Each row was made from one small tree. The marks that hang from a mark follow it in brackets, in alphabetical order. Every link used is in the known rows. Write each row's tree.
Known rows
demame[bibor]: -0.326; -0.695; -0.172; 2.198; -0.141; 0.424; 0.459; -1.468; 0.501; -0.372; -1.550; -0.735; -0.296; 0.755; 0.344; 0.648; 2.006; -0.940; 1.129; -0.416
dosi[demame[bibor[vofi] solet[zopigu]]]: 4.510; 1.568; 2.504; 1.913; 0.244; 0.095; 1.221; -0.584; 0.093; -1.958; -2.496; -1.595; -0.422; -0.614; -1.129; 1.255; -0.814; -2.661; 2.898; 0.294
solet[demame[dosi] detom dimem vofi]: -0.334; 6.372; -0.946; -2.753; -0.798; 0.905; 1.948; 1.568; 0.409; 8.230; 3.803; 1.318; 0.628; -1.527; -0.665; -3.788; -3.397; -3.724; -1.222; -0.655
zopigu[solet[demame vofi]]: 2.762; 2.469; 2.463; -1.178; -0.690; -0.174; -1.413; 0.679; 0.449; 1.385; 3.333; 0.691; 1.961; -0.870; -0.895; -2.074; -1.334; -2.181; 0.366; 0.249
solet[demame[bibor]]: 1.419; 1.390; 0.405; 0.899; -0.474; -0.225; -0.414; -2.422; 0.798; 0.580; 0.007; -0.964; 0.887; 0.143; -0.170; -0.347; 1.851; -1.921; 2.033; 0.293
dosi[demame[bibor[vofi] solet]]: 3.386; 1.025; 2.962; 2.397; -0.661; 0.361; 1.472; 0.263; -0.399; -1.667; -2.000; -0.941; -1.095; -0.370; -0.733; 2.011; -1.511; -2.386; 3.398; -0.136
zopigu[solet]: 1.909; -1.133; 1.924; -0.543; -0.013; -0.036; -0.993; 1.615; 0.498; -0.791; 1.822; 0.443; 0.723; -1.123; -0.663; -0.146; -0.836; -0.100; -0.416; 0.378
solet[demame[bibor] dimem]: 1.087; 0.828; -0.796; 1.393; -0.019; 0.430; 0.644; -0.703; 0.967; 1.634; -0.007; -0.464; 0.074; -0.121; -0.461; -0.916; 1.257; -2.961; -0.126; -0.256
vofi[bibor]: -0.619; -2.612; -0.418; -0.088; -0.373; 0.337; 0.701; 0.551; -0.014; 2.709; -1.216; -0.403; -0.383; -0.247; 0.646; 0.203; 0.655; 0.392; 0.686; 0.075
demame[bibor solet]: 2.395; -0.695; 1.945; 1.658; -1.133; 0.566; -0.919; -1.256; 1.213; 1.837; 1.189; -0.866; -0.640; -0.257; -0.269; 1.512; 0.395; -1.274; 0.727; -0.466
demame[bibor solet[vofi]]: 1.878; 1.431; 2.007; 1.743; -1.626; 0.891; -0.640; -1.106; 0.792; 3.258; 1.620; -0.331; -0.323; 0.310; -0.116; 0.310; -0.293; -2.494; 0.545; -1.077
detom[solet]: -0.117; 0.572; 2.338; -0.417; 1.654; -0.852; -0.415; 0.475; -0.209; 2.842; 1.883; 0.227; -0.411; -1.062; 0.455; -0.004; 1.457; -0.945; -1.448; 0.129
demame[bibor[vofi] dosi solet[dimem zopigu]]: 2.538; 3.240; -0.841; 0.009; 0.408; 0.710; -1.380; 1.529; 2.395; 2.306; -1.985; -2.269; -1.572; -2.812; -1.534; -0.305; -0.439; -1.642; 1.597; 0.294
dosi[demame[bibor[vofi] solet[dimem]]]: 3.186; 0.688; 2.175; 2.731; -0.315; 0.781; 2.125; 1.327; -0.324; -1.053; -2.089; -0.583; -1.584; -0.506; -0.876; 1.669; -1.870; -3.031; 2.037; -0.512
bibor[vofi]: 0.616; 2.193; -1.691; 0.281; 0.527; 0.292; 1.829; 1.696; 0.284; -2.248; -2.350; -0.510; -1.368; -0.136; -0.765; -0.535; -0.259; -0.210; 2.611; 0.259
zopigu[solet[demame detom dimem vofi[bibor]]]: 2.016; 1.174; 0.850; -1.784; -0.588; 1.107; 2.707; 2.539; 0.669; 6.377; 4.515; 1.581; 0.937; -1.288; -0.868; -3.053; -2.507; -3.392; -1.716; -0.402
dosi[demame[bibor]]: 0.871; -0.453; 2.354; 2.655; -0.212; 0.037; 1.351; -1.060; -1.120; -2.137; -2.775; -0.510; 0.025; 0.536; 0.239; 1.686; -0.100; -1.985; 2.100; -0.281
solet[dimem]: -0.375; -0.548; -1.194; 0.523; 0.463; 0.697; 1.080; 1.676; 0.171; 1.034; -0.060; 0.488; -0.807; -0.216; -0.318; -0.573; -0.594; -1.048; -2.157; -0.539
dosi[demame]: 1.127; 0.157; 2.445; 0.887; -0.018; -0.284; 0.996; 0.072; -1.539; -1.780; -1.528; 0.093; 0.335; -0.064; -0.029; 1.137; -1.705; -1.143; 1.172; 0.052

Write each row's tree
2.044; 4.706; -2.532; -0.599; 1.488; -0.074; -0.454; -0.076; 2.090; 1.144; -2.833; -2.329; 0.239; -2.118; -1.521; -2.453; 1.360; -2.766; 1.859; 0.945	solet[demame[bibor[vofi] dosi] dimem zopigu]
1.123; 4.437; -0.981; -1.928; 0.763; 0.620; 3.340; -0.979; 0.396; 4.317; 2.531; 0.565; 1.349; 0.353; -0.678; -3.552; -1.170; -2.788; -1.817; -0.391	solet[detom vofi zopigu]
0.657; 4.362; 0.147; -3.405; -0.623; -0.089; 0.581; -0.223; 0.727; 5.480; 3.288; 0.161; 0.989; -2.068; -0.573; -1.633; -1.911; -1.133; 1.043; 0.633	solet[demame[dosi] detom]
0.199; 2.835; 1.123; 0.533; -1.553; 1.084; -2.347; 1.210; 1.140; 5.849; 0.794; -0.498; -1.020; -1.837; -0.255; -0.154; -1.843; -2.361; -0.035; -1.094	demame[bibor dosi solet[dimem vofi]]
0.958; 1.182; 2.032; 0.044; -1.503; 0.275; -3.374; -0.167; 1.422; 3.634; 0.361; -1.382; -0.624; -2.270; -0.148; 1.530; -0.635; -0.303; 1.895; -0.047	demame[bibor dosi solet]
3.497; 1.515; 2.861; 2.104; -0.099; 0.590; 0.921; -0.588; -0.336; 1.194; -0.699; -0.555; 0.185; -0.183; -0.705; 0.217; -1.600; -4.166; -0.154; -0.719	dosi[demame[bibor solet[dimem vofi zopigu]]]
0.134; 3.535; 0.804; -0.219; 1.635; -0.540; -0.604; 1.439; 0.874; 4.147; 0.219; -0.709; -1.020; -2.470; -0.241; -0.953; 1.682; -2.769; 0.542; 0.337	detom[solet[demame[bibor[vofi] dosi] dimem]]
1.357; 1.284; -2.295; -1.506; 1.808; 0.943; 4.123; 0.611; 1.051; 3.613; 1.866; 0.349; 0.197; -0.624; -1.148; -2.544; -0.873; -2.297; -3.829; -0.143	solet[detom dimem zopigu]
3.214; 4.097; -2.929; -0.439; 1.668; 0.902; 4.875; -0.665; 2.033; 2.833; 0.516; -0.908; 0.162; -0.544; -1.815; -3.245; 0.829; -4.372; -0.006; 0.327	solet[demame[bibor[vofi]] detom dimem zopigu]
1.900; 4.349; 0.746; -2.356; -0.318; 0.341; -3.001; 1.650; 1.290; 5.936; 1.854; -0.619; 0.122; -2.868; -1.119; -1.801; -2.910; -1.668; -1.741; -0.132	demame[dosi solet[dimem vofi zopigu]]
1.117; 1.233; 0.708; -0.972; -0.059; 1.353; 2.799; 3.183; 0.308; 3.867; 4.238; 2.130; 0.307; -0.701; -0.957; -2.452; -3.119; -2.712; -3.078; -0.926	zopigu[solet[detom dimem vofi]]
1.111; 4.883; -0.370; -3.016; -0.059; -0.576; -2.150; -1.174; 0.877; 5.783; -0.274; -1.514; 2.280; -1.821; -0.281; -3.450; 0.172; -1.999; 1.794; 0.937	solet[demame[dosi] vofi[bibor] zopigu]
2.412; 3.046; 0.220; 0.146; 2.968; -0.667; 0.757; -0.220; 1.319; 2.544; 0.161; -1.278; -0.168; -1.478; -0.870; -1.971; 3.209; -3.732; -0.805; 0.647	detom[solet[demame[bibor[vofi]] dimem zopigu]]
1.606; -0.789; 0.657; -1.096; 0.338; 1.063; 2.558; 3.131; 0.685; 2.503; 3.766; 1.574; -0.013; -1.301; -1.103; -1.251; -2.419; -1.536; -2.970; -0.303	zopigu[solet[detom dimem]]
-0.364; 5.470; 0.494; -0.351; -1.289; -0.110; -2.018; -1.454; 0.472; 3.759; 0.012; -0.698; 1.277; -0.612; 0.093; -1.872; 0.118; -2.635; 2.940; -0.141	solet[demame[bibor dosi] vofi]
4.142; 0.418; 2.955; 0.234; 0.388; -0.001; 0.370; 0.471; -0.389; 0.496; 0.242; -0.379; 0.199; -1.213; -1.093; 0.688; -2.553; -2.377; -1.067; 0.094	dosi[demame[solet[dimem zopigu]]]
-0.037; 2.088; 1.532; -0.723; 1.001; -0.228; 0.474; 1.269; -0.150; 7.488; 2.502; 0.630; -0.135; -1.165; 0.440; -2.233; 0.913; -3.603; -2.018; -0.359	detom[solet[demame dimem vofi[bibor]]]
0.725; 2.988; -1.794; -0.212; 1.281; 0.621; 1.059; 0.450; 0.432; 2.278; -0.160; 0.108; 0.622; 0.206; -0.785; -3.330; -0.501; -2.951; -2.973; -0.633	solet[dimem vofi zopigu]
-1.102; 1.456; -0.735; -1.178; -0.872; 1.324; 4.268; 0.711; -0.368; 6.962; 2.169; 1.305; 0.017; 0.529; 0.524; -2.152; -1.788; -1.958; -0.531; -1.045	solet[detom vofi[bibor]]
1.069; 2.225; 0.883; -2.739; -0.979; 0.950; -0.246; 2.766; 1.156; 7.437; 3.961; 0.431; -1.049; -3.258; -0.882; -0.200; -4.124; -0.785; -1.820; -0.309	demame[dosi solet[detom dimem]]
3.298; 2.403; 0.679; -0.724; 0.053; 0.638; -0.508; 0.572; 1.028; 4.188; 2.636; -0.075; 0.167; -0.856; -1.211; -1.788; -1.824; -2.655; -2.899; -0.559	demame[solet[dimem vofi zopigu]]
3.098; 0.671; 0.490; 0.718; 0.369; 0.475; 0.484; 1.903; 1.426; -0.683; 0.571; -0.216; 0.092; -1.239; -1.452; -1.184; -0.034; -2.575; 0.817; 0.300	zopigu[solet[demame[bibor[vofi]] dimem]]
3.808; 2.645; 2.721; -0.472; 0.006; 0.674; 2.729; 0.690; -0.648; 3.620; 2.283; 0.649; 0.406; -0.806; -1.121; -0.808; -4.010; -3.808; -1.753; -0.578	dosi[demame[solet[detom dimem vofi zopigu]]]
0.296; 2.842; 0.445; -0.413; -0.673; -0.467; -2.395; -1.595; 0.954; 1.999; -0.595; -1.384; 0.826; -1.434; -0.096; -0.387; 1.045; -1.124; 3.002; 0.617	solet[demame[bibor dosi]]
